Each row was made from one path, in order. Every step used is in the known rows, and no mark comes twice. Write each row's path.
In the rows, 100 means zero.
Known rows
mefad-libipo-fotil-tipuz: [ 88,  95,  97,  96,  91,  95, 106, 103,  82,  79, 100,  50,  77,  96,  97,
  96,  82, 119, 121,  97, 120, 119, 100,  99,  73,  75, 110,  61, 122,  99,
 100,  96,  82, 107, 106, 126, 100, 134,  88,  86, 111, 138,  52,  70,  91,
 128, 106,  91, 101,  79]
fotil-tipuz: [ 95,  74,  81, 101,  92, 103, 113, 101,  85,  72,  74,  66,  59,  75,  87,
 124,  83, 109, 126,  91,  68, 138, 100,  85,  93, 119, 121,  87, 105, 121,
  89,  87, 101,  65,  91, 117, 110, 127,  83, 102, 103, 115,  72, 105, 100,
 100,  94, 115,  86,  89]
fotil-tipuz-zali-libipo: [133,  75,  84, 114, 116,  77, 111,  99,  83,  83,  89,  71,  86,  94,  97,
 143,  81,  86,  66, 100, 128,  95, 119,  95,  74, 116,  94, 102,  84,  99,
  90,  85, 101,  63,  91, 133,  94, 108,  74,  86, 141,  92,  54, 127, 128,
 111,  94,  87,  92,  83]
libipo-fotil-tipuz: [ 95,  81,  85, 100,  99, 100, 108, 100,  88,  64, 100,  64,  77, 108,  90,
 100,  86, 117, 121,  95,  60, 144, 109, 102,  82,  83, 119,  67, 134, 105,
  94,  79,  95, 103, 106, 122,  93, 133,  86,  98,  87, 138,  74,  99,  88,
 123, 104, 109,  81,  80]
ripu-tipuz-mefad: [144, 106,  92,  77,  82,  87, 100, 103,  60,  96, 126,  73,  68,  77,  90,
 119, 113, 118, 166, 128,  64, 128, 113, 108, 116, 110, 115, 136,  91, 105,
  92,  87,  91,  91, 124, 104, 126, 105,  93,  73,  52,  87, 109, 118, 110,
 109,  82, 138,  99, 102]
tipuz-dizig-libipo-fotil: [ 77, 132,  99,  94,  57, 104, 110, 102, 121, 130, 110,  77, 100, 126,  86,
 114,  90, 109,  82,  92,  89, 109, 102,  99,  90,  81, 108, 117, 106, 138,
  98, 104,  78, 149, 115, 112,  91,  99, 135, 109,  80,  98, 111, 120,  75,
 154, 115, 107, 106,  69]
dizig-libipo: [ 67, 109,  72,  94,  56, 100, 123, 100, 104, 131,  87,  86,  66,  82,  87,
 133,  86,  87, 125,  85,  94, 107, 101,  70,  97, 122, 102, 122,  78, 141,
  87, 112,  96,  96,  91, 105,  88, 126,  90, 116,  92, 104, 102, 116,  88,
 126, 109, 110, 105, 102]
libipo-fotil: [103,  98,  88,  93,  77, 107,  95,  95,  83,  99, 119,  64,  83, 103,  89,
  93,  79,  96, 113, 104,  64, 132, 125,  80,  86,  81, 126,  91, 127,  94,
  93,  80,  81, 127, 112, 114,  88, 136,  89, 103,  72, 105, 104, 102,  93,
 123, 100, 121,  91,  86]
mefad-libipo: [ 89,  99,  96,  92,  73, 105, 100,  92,  82, 128,  96,  53,  68,  69,  97,
 113,  79,  98, 119,  96, 132, 102, 102,  63,  89, 107, 116, 112,  92, 104,
  91, 104,  75,  86,  98, 119, 107, 125,  86, 100, 101,  94,  86,  77,  98,
 107,  82, 107, 117, 102]
fotil-tipuz-dizig-libipo-zali: [ 72, 111,  83,  93,  75,  83, 139, 120, 134, 100,  78, 114,  99,  88,  89,
 129,  95, 121,  77,  94,  74,  96,  83, 106,  71, 128, 120,  97, 104, 171,
 102, 110,  98, 119,  72, 117, 112,  84, 122, 106,  85, 111,  88, 109,  71,
 128, 117,  86, 110,  80]
zali-libipo: [115,  82,  81,  98,  82, 103, 121,  96,  77, 109,  82,  69,  72,  87, 105,
 124,  59,  70, 110,  96, 110,  98, 130,  78,  93, 101, 108, 124,  79, 121,
  80,  98,  90,  71,  89, 115, 103, 118, 115,  86, 103,  73,  89, 108,  96,
 115,  90, 108, 102,  88]
dizig-tipuz-zali-libipo-fotil: [183,  98,  96, 116, 104,  59,  81, 112,  89,  85, 128,  88, 109, 120,  98,
 122,  90,  90,  80, 128, 123,  75, 144, 111,  78,  88,  88, 117,  94, 106,
  97,  76,  74, 131, 123, 132,  88, 114,  95, 103,  88,  94,  51, 123, 112,
 134, 118, 101,  91,  78]
dizig-tipuz-zali: [163, 110,  89, 106,  94,  73,  69, 117,  86, 101, 124,  87,  90,  77,  81,
 129, 105, 102,  83, 130,  89, 100, 112,  88,  95, 133, 106, 135,  89, 123,
 112,  67,  85, 100, 118, 112, 103, 109,  67, 130,  88,  94,  72, 130, 122,
  98, 101, 128,  89,  98]
zali-libipo-dizig-tipuz: [160,  95, 101,  90,  78, 101, 116, 102,  85, 113,  77,  99,  77, 111, 105,
 131,  67,  87, 134, 111, 112,  87, 127,  97,  99,  99, 109, 120, 108, 151,
  80, 111,  91, 112,  96, 118, 123,  99, 116,  92,  42,  77,  73, 109,  91,
  87, 128, 108,  90, 110]
fotil-tipuz-mefad: [100,  89,  78,  79,  94, 100, 129, 106,  58,  69,  95,  70,  69,  83,  91,
 134, 122, 133, 166, 104,  71, 128,  96, 104,  99, 112, 113,  97, 109, 107,
  85,  95, 102,  65, 100, 130, 111, 107,  64, 103,  93, 131,  79, 118, 119,
 102,  99, 119,  92,  99]
rivib-libipo-dizig-tipuz: [122, 114, 111,  87,  83,  90, 110,  98,  99, 122,  90, 100,  91, 102, 100,
 134,  98, 121, 133, 102,  42, 147, 105, 106,  85, 103, 113, 114,  99, 150,
  78, 120,  89,  77, 103, 118, 120, 106, 117, 124,  49, 105,  91,  80,  94,
  90, 133, 121,  84, 126]
zali-libipo-fotil: [117,  86,  83,  97,  81,  96, 112,  95,  81,  96,  98,  70,  88, 121, 108,
 105,  61,  81, 110, 100, 101, 103, 138,  88,  79,  65, 105,  97,  93,  97,
  79,  90,  83, 112, 101, 125,  84, 129, 111,  77,  83,  92,  89, 105,  96,
 132, 102, 101,  99,  75]
ripu-tipuz-zali: [157, 103, 105, 114,  96,  77,  64,  94,  91, 111, 140,  76,  91,  79,  85,
 119,  93,  93,  78, 124,  82, 128, 114,  99,  94, 124, 120, 144,  76,  80,
 108,  68,  94, 102, 124,  91, 114, 105,  75,  80,  79,  71,  89, 126, 121,
 103,  71, 131,  87,  98]
fotil-tipuz-zali-libipo-mefad: [120,  87,  79, 125,  96,  90,  90,  87,  83,  59,  93, 103,  83,  93, 109,
 145,  79, 105,  99, 102, 118,  81, 115, 115,  75, 110, 112,  91,  46,  81,
  85,  87, 121,  46,  98, 141,  83,  93,  96,  81, 187, 127,  48, 118, 138,
 129,  99,  91,  70,  85]
zali-libipo-dizig: [115,  91,  94,  88,  67, 117, 134,  78,  83, 123,  79,  87,  79, 111, 117,
 132,  61,  81, 112,  94, 114,  85, 125,  86,  80,  86, 120, 114,  95, 114,
  72, 115,  98, 107,  84, 119, 109, 102, 111,  78,  58,  66,  96, 108, 107,
  85, 112, 105,  89, 113]

Which path is each row?
[104,  92,  78, 100,  67, 107, 105,  84,  74,  87,  90, 101,  69,  96, 113,
 126,  60,  91, 148,  97,  95,  85, 129,  97,  94,  96, 125, 114,  46, 103,
  69,  97, 100,  53,  97, 130,  88, 109, 124,  80, 150, 113,  82, 101, 111,
 132, 103, 106,  79,  81]	zali-libipo-mefad
[ 96, 146, 103, 103,  39,  91,  72,  88, 125, 116, 111, 112,  78,  97,  90,
 128,  88, 126, 125, 111,  88, 116,  92, 132, 113, 108, 130, 146,  44, 136,
 100, 107,  99,  96, 123,  93, 117,  82, 162,  77, 125, 103, 106, 111,  81,
 152, 111, 121,  87,  72]	ripu-tipuz-dizig-libipo-mefad
[ 51, 128,  73,  98,  35, 109, 103,  86,  94, 114,  93, 114,  66,  82,  94,
 137,  86, 109, 156,  85,  85,  99,  93,  90, 103, 114, 123, 118,  47, 122,
  86, 117, 107,  74,  95, 118,  77, 116, 103, 114, 137, 141, 100, 106,  98,
 143, 121, 109,  82,  90]	dizig-libipo-mefad
[139, 117,  95,  74,  79,  64, 125, 132,  67, 104, 122, 111, 100,  66, 100,
 115, 125, 137, 164, 132, 112,  62,  95,  96,  84, 120, 111, 122, 110, 137,
 102,  96,  75, 121,  88, 137, 117,  96,  87, 110,  45, 121,  66,  83, 104,
 102, 116, 101, 118, 106]	dizig-tipuz-mefad-libipo-zali
[ 88, 104,  86,  90,  72,  93, 119, 107,  89, 125, 107,  93,  93,  57, 102,
  98,  75, 105,  98, 100, 107,  75,  96,  68,  64, 114, 128, 108, 104, 117,
 103,  95,  82, 113,  67, 120, 104, 111,  86, 104,  69, 102,  91,  69,  94,
 103,  83,  98, 117, 105]	mefad-libipo-zali
[ 99, 117, 109,  60,  61, 123, 134,  89,  56, 133, 107,  77,  87,  97, 116,
 127, 112, 134, 156, 102, 128,  82,  97,  90,  87,  91, 106, 108,  98,  93,
  80, 135,  87, 124, 103, 129, 113,  86,  73,  87,  44,  99, 104,  83, 126,
  80, 105, 113, 114, 141]	tipuz-mefad-libipo-dizig
[ 83, 103,  85,  91,  85,  74, 130, 106,  98, 113, 111, 103, 102,  72, 104,
 109,  89, 110,  97,  82,  15, 134, 104,  82,  58, 124, 122, 116,  95, 128,
  83,  99,  88,  55,  67, 122, 100, 108,  97, 118,  77, 105, 114,  71,  95,
 122,  98, 101,  98, 102]	rivib-libipo-zali
[175, 103, 109, 108,  85,  86,  93,  84,  94, 119, 120,  90, 104, 108, 106,
 139,  73,  82,  69, 121, 126,  93, 125, 120,  79,  95, 112, 125,  75,  86,
  88, 101,  99, 125, 108, 103, 123,  88, 101,  51,  55,  46,  87, 127, 131,
  91,  89, 113,  85, 117]	ripu-tipuz-zali-libipo-dizig
[182,  95,  88, 116, 106,  66,  89, 111,  82, 107, 112,  91,  95,  89,  94,
 143,  87,  80,  79, 127, 128,  76, 134,  94,  91, 119,  92, 142,  72, 126,
  97,  77,  86,  90, 108, 123, 102, 108,  95, 108, 105,  80,  59, 131, 122,
 111, 108, 106,  96,  92]	dizig-tipuz-zali-libipo
[174,  94,  94, 121, 105,  62,  80,  93,  87, 108, 128,  79,  93,  85,  94,
 132,  78,  71,  77, 122, 126, 101, 131, 108,  87, 111, 104, 146,  63,  86,
  96,  77,  90,  91, 112, 100, 112, 101, 105,  63,  96,  51,  83, 129, 121,
 121,  76, 114,  94,  93]	ripu-tipuz-zali-libipo
[151, 123, 117, 100,  80,  87,  79, 103,  92, 140, 117,  91, 102,  87, 105,
 134,  99, 115,  83, 123, 155,  76,  94,  94,  79, 114, 105, 116,  99, 109,
 107, 111,  81, 139, 114, 123, 116,  91,  71, 110,  61,  89,  58,  94, 123,
  69, 120, 109,  99, 136]	mefad-libipo-dizig-tipuz-zali
[130, 109, 112,  85,  69, 106, 102, 102,  88, 134,  85,  85,  81,  90,  96,
 122,  85, 112, 135, 114, 136,  93,  94,  86,  92, 101, 115, 109, 112, 134,
 101, 119,  78, 128, 105, 118, 130, 110,  97, 102,  54,  97,  67,  78,  92,
  70, 125, 108, 103, 125]	mefad-libipo-dizig-tipuz
[ 73, 132,  90,  91,  55,  88, 133, 111, 130, 138, 100, 118, 104,  85,  95,
 124,  90, 106,  68,  92,  78,  84,  86,  87,  75, 124, 126, 128,  99, 164,
 106, 105,  89, 137,  78, 113, 103,  80, 118, 111,  63,  87, 117, 113,  70,
 131, 114,  98, 120,  88]	tipuz-dizig-libipo-zali
[138, 100, 101, 101,  87, 104, 112,  82,  89, 129, 104,  90, 105, 109, 117,
 142,  71,  81,  57, 106, 133,  75, 129,  91,  70,  95, 109, 117,  82,  88,
  85, 104, 100, 118,  96, 124,  98,  85,  83,  81,  69,  59,  94, 122, 138,
  86,  92, 103,  97, 117]	tipuz-zali-libipo-dizig
[169, 104,  91, 114,  82,  72,  65, 102,  85,  90, 116, 124,  93,  91, 108,
 146,  89, 104, 105, 127, 121,  68, 128, 112,  93, 114, 109, 129,  45, 113,
  93,  78,  94,  75, 112, 137,  90,  97, 106,  99, 154, 111,  53, 121, 129,
 130, 123, 108,  74,  84]	dizig-tipuz-zali-libipo-mefad
[ 68, 119,  70,  92,  57, 100, 116, 100,  97, 119, 110,  80,  78, 110,  87,
 106,  83,  90, 119,  87,  85, 112, 107,  91,  90,  86,  97,  97, 107, 124,
  93, 102,  83, 135, 103, 110,  77, 137, 104, 114,  81, 123, 101, 113,  86,
 147, 116, 108, 102,  87]	dizig-libipo-fotil
[111,  69,  83, 109, 106,  94, 122,  98,  82,  58,  83,  64,  77, 116, 100,
 105,  64,  92, 115,  95,  96, 115, 129, 107,  78,  71, 107,  67, 116, 104,
  79,  84,  97,  90,  93, 129,  96, 129, 113,  77, 107, 117,  59, 101,  87,
 134, 106,  89,  90,  67]	zali-libipo-fotil-tipuz
[110, 131, 111,  98,  59,  85,  97,  99, 128, 134, 106,  88,  81,  98,  76,
 128,  91,  98, 100, 113,  95, 129,  98, 115, 104, 113, 115, 151,  77, 151,
 106, 104,  83, 114, 120,  83, 130,  92, 148,  85,  70,  73, 112, 124,  71,
 139, 101, 122, 108,  82]	ripu-tipuz-dizig-libipo
[ 59, 108,  74,  94,  75,  93, 119, 105,  99,  85,  90,  77,  74, 111,  76,
 115,  87, 104, 125,  84,  86, 125,  98, 106,  86,  94,  98,  67, 117, 137,
  91, 100,  90, 116,  98, 118,  81, 135, 100, 104,  96, 146,  72, 108,  81,
 147, 127,  90,  89,  77]	dizig-libipo-fotil-tipuz
[ 90, 106, 104,  93,  71, 104, 100,  92,  84, 114, 118,  52,  85,  98, 101,
  88,  78, 108, 119, 100, 119, 102, 116,  75,  80,  72, 111,  91, 111,  88,
  96,  96,  65, 126, 111, 118,  90, 136,  93,  87,  91, 113,  82,  71,  93,
 127,  95, 102, 105,  85]	mefad-libipo-fotil
[139, 116, 101,  74,  82,  82, 106, 117,  59, 108, 115,  76,  77,  72,  94,
 129, 121, 140, 179, 126, 131,  87, 104,  93, 105, 110,  94, 130,  90, 129,
  96, 105,  75,  93, 117, 133, 120, 108,  84, 115,  69, 121,  67,  92, 108,
 102, 110, 118, 120, 110]	dizig-tipuz-mefad-libipo
